Each row comes from the steps of one path. Every step used is in the known rows, and no mark comes twice. Write the path behind each row, first mark first.
Known rows:
m > e > f: [-14 -23  14  -8  14  -1  -3 -14  29 -11  -8  -1 -19   6  13  -7  10  -4
  20 -14  -3  36  14   5]
e > m > q: [-23  -1 -21   5  17  17  14  -4  14  -7 -19  -6 -15   7  -3  14   3  -2
  11  -6  26  -5  13  25]
m > q > b > h > l > n: [ 18 -17 -29 -17 -27  -6  19  34 -43   0   0  48  -6  24   7 -21 -29  -2
  -1 -16 -29 -29   7 -18]
b > h > q: [  8  19   5  -3  -4  16  12   2  14   8 -11  28   5   5   1 -16   2  23
  -5  32   2   8 -22  -8]
l > n > h > b: [ 32 -15   0   1   2 -24   5   1 -28   8  12 -14  18 -35 -32  15 -35  -3
 -13  15 -25 -14  10 -12]
h > b > f > e: [ -1  16  24  12  -5  10 -23 -39 -28  -1   7 -32 -18 -18  18   2  -2  10
   5 -21 -18  -6 -11  16]
b > f: [ -8   1  42  -5  -4  14  -9 -19   3   5  -1  -7   8  -6  12  -3  13  -9
  -6   7   7  16  -7   4]
h > b: [  1   1  14  18  20 -11  22 -35  -5   8   7 -18 -15  -9 -16   7  -5   4
 -13   6  -7  -4  13  26]
m > e: [-13 -24  28  -3  16 -11  -5 -13  11 -18  -8  13  -7  -8  14  -4   4  -2
   3 -14  -9  22  21  29]
n > h: [  2 -14  16   5  17  -6  -3   1  15  -1  10 -14  19 -25 -30  20  20 -17
  -8  16   4  14   8   9]
f > b: [  5  -1   5  25  17  -3   3 -11  11 -22  18 -17 -16 -16   4  -6  27 -10
  -4  15  29  -5  24  22]
l > n > h > b > f: [ 28  -7  19 -14 -21 -12 -16  -1 -46  12  14 -15  36 -39  -9  12 -42   0
 -16   6 -26 -10 -13 -37]
b > h > l > n: [ 43 -21   2 -24 -32  -1  -2  17 -18  -2 -24  35  -3  10  13  -5 -14  -2
  10   1 -30  -5   4 -13]
m > e > f > b: [ -5 -15  -3   6  13  -5 -14  -7  22 -30  13 -13 -24  -7  28 -13  16  -4
  20 -12  18  15  22  -3]
n > h > b > f: [  6  11  28  -2  -3  -5 -13 -19 -25  14  22 -24  31 -36 -14  19 -18   3
 -18   2 -13   0 -14 -21]
h > q > m: [-12  39  -4  -4  15 -18  38  19  29  -4 -11 -12   7  24 -21  -4   8   2
 -33  10  22  10   2  20]
w > n > h > q > m > e: [  3  17   2  -9  -2 -23 -15  43   9  -9  -4   3  62   0 -11  -8 -35  18
 -31 -20 -17  37   3   7]
l > n > h > q > b: [  8  -3 -16 -17   3 -38  24  37  -8  20  21  22  37   2 -44  -7 -29 -11
 -23  28 -16 -19 -22 -26]
n > h > b > f > e > m: [  3  12  -8  -4  -5  -1 -35 -25 -16  11  -5 -40   6 -35  -7  43 -16  11
  20 -15  -7 -19 -25 -12]
w > n: [  9 -16  28  24   5  14  -8 -13  18   7  -3  -3  18   5  -4 -13   2  -6
 -10  13 -12  31  13  41]
l > n > h > b > f > e: [ 32  -3   7  -4 -23  -2 -40  -3 -52  -3  11 -29  17 -44   2  12 -30   6
   4 -13 -38 -15 -17 -21]
e > m: [-13 -10  -1  -1  21   0  16 -21  36  11 -25  -6 -13   8 -15  28  12  -8
  12  19  22   4   8  20]
l > n > h: [ 23 -28   6  -6  -1  -9  -6  21  -4  -5   3  -3  23 -29 -27  11  -6 -19
  -5  21 -10   4  11  -6]
m > e > f > b > h: [ 13 -16 -10   3  -5  16 -25   1  16 -19   2  11 -24 -10  40 -18  17  20
  30   0  16  17  14 -31]
l > n > h > q: [ 25   2  -4 -19  -6 -17   4  34  -5  -2   4   8  35 -16 -27  -3 -28  -5
 -14  27 -11  -5 -17 -15]
h > l > n: [ 28 -20  12 -22 -16 -23  11  10 -14 -11 -15   9  -6  12   0  -2 -16 -26
   3 -11 -26  -7  14  15]
w > n > l: [ 19 -14  18  38 -10  -8  -9 -11  16  20 -22  -6  42  11 -24   3   6  -1
   2  13 -11  13  12  24]

Write each row's path:
[-24  13 -13  -1  -9  37 -32  -9 -10 -18 -19 -18 -17  -4  31  11   2   3
  28 -30  17  -8 -11  19] => b > f > e > m > q
[ 16  -5  12 -15  -1 -24   0   9   0 -12   6 -11  13 -12 -23  22   6 -26
  -6 -15 -17   2   4  10] => n > h > l
[-19  -8 -16  16   6  16  19   8  -8  11  10  36 -10  15  -5 -14  12   9
 -10   6   3  -7   6  -5] => m > q > b > h
[ -8 -17   1  13  10   1  20  -5  15  28   3  34  -8  17 -15  -2  23   6
  -7  28  -2   0   1 -10] => q > b > h
[-13  -2 -44 -16  -5  -4  25  13  -7  16 -17  38 -18  38  -1  11 -14   3
  13 -17  -1 -30  -3 -12] => e > m > q > b > h > l
[-24  -8 -40   4   9  15  23   5   9  24 -13  36 -14  22  -9  10   1  14
   8  11  19 -20   1 -12] => e > m > q > b > h
[-37   5  12   2   2  10  11  -1 -19   4  23  11   8  11   6 -18   0 -10
 -19 -13   6  -7  -6  -1] => m > q > b > f
[ 12  15 -21  -8  -8  11 -15  14  14 -18   6  22 -12   1  42 -32  -3  32
  21   4  15  10 -13 -41] => m > e > f > b > h > q
[-20   1 -33  15  13  22 -10 -11   8 -23 -21 -20 -37   0  10  15  15   0
  29 -24  19 -13   9  44] => f > e > m > q
[ -9   3 -17   4  14 -17   0  16  32 -29   2 -29 -20   9  15  -5  21  -1
   2 -23  36  20  36  -7] => q > m > e > f > b
[ 13  46 -44   3  -6   8  16  32  32  -4  -1 -14  -9  21   4 -16  19  23
  -5  26  46   6  -7 -42] => e > f > b > h > q > m
[-26  26  21 -16   0 -14  23   0  -1  25  19  19  20  24  -3 -21 -13  -1
 -23  16  -1  -5 -37 -15] => h > q > b > f
[ 32   2 -19  -4 -18   7  -7   4   8 -12   2  -5 -29  12  23 -10  23  -5
  26   0  12  -2   4 -28] => e > f > b > h > l
[  4  36 -11  -5  -3   4  25  25  23   7 -19  12   8  20  -9  -5   8  26
 -24  24  20  14  -5 -10] => b > h > q > m
[-32  -6 -10  17  24  -3  31   4  -2   0  21  10  -9  16 -15 -13   9 -13
 -17  -6   5 -10  16  26] => m > q > b
[-32   8   0  13  -4  18 -14  -3 -27 -11  22  -5 -13   6  19 -17  10  -6
   1 -30  -5 -13  -8  16] => m > q > b > f > e
[ -3  13  33   2  -2   1   2 -36 -24  14   8 -17   5 -13   7   0 -13   7
 -14  -1  -7   1  -7   0] => h > b > f
[ -3  -3 -20  -7  -9   1  21  16 -24   3   6  38 -13  29   2 -13  -5  -2
  -3 -25 -16 -18   4  -2] => m > q > b > h > l
[ -7   4  30   8 -10  24 -34 -22  -5 -13  -1 -23 -12 -10  23  -1  24  -6
  12 -13  -4  11 -10  20] => b > f > e
[-28   0  -5  -2   3   1 -13 -20  12  23 -10  -7 -18  18   3  18  13 -10
  21  -5   6 -17 -21   2] => q > b > f > e > m
[-11   5   9  -4  -6  21 -33 -26  11   3 -26 -21 -17  -1  20  22  16  -3
  31  -9  12   0 -16  14] => b > f > e > m
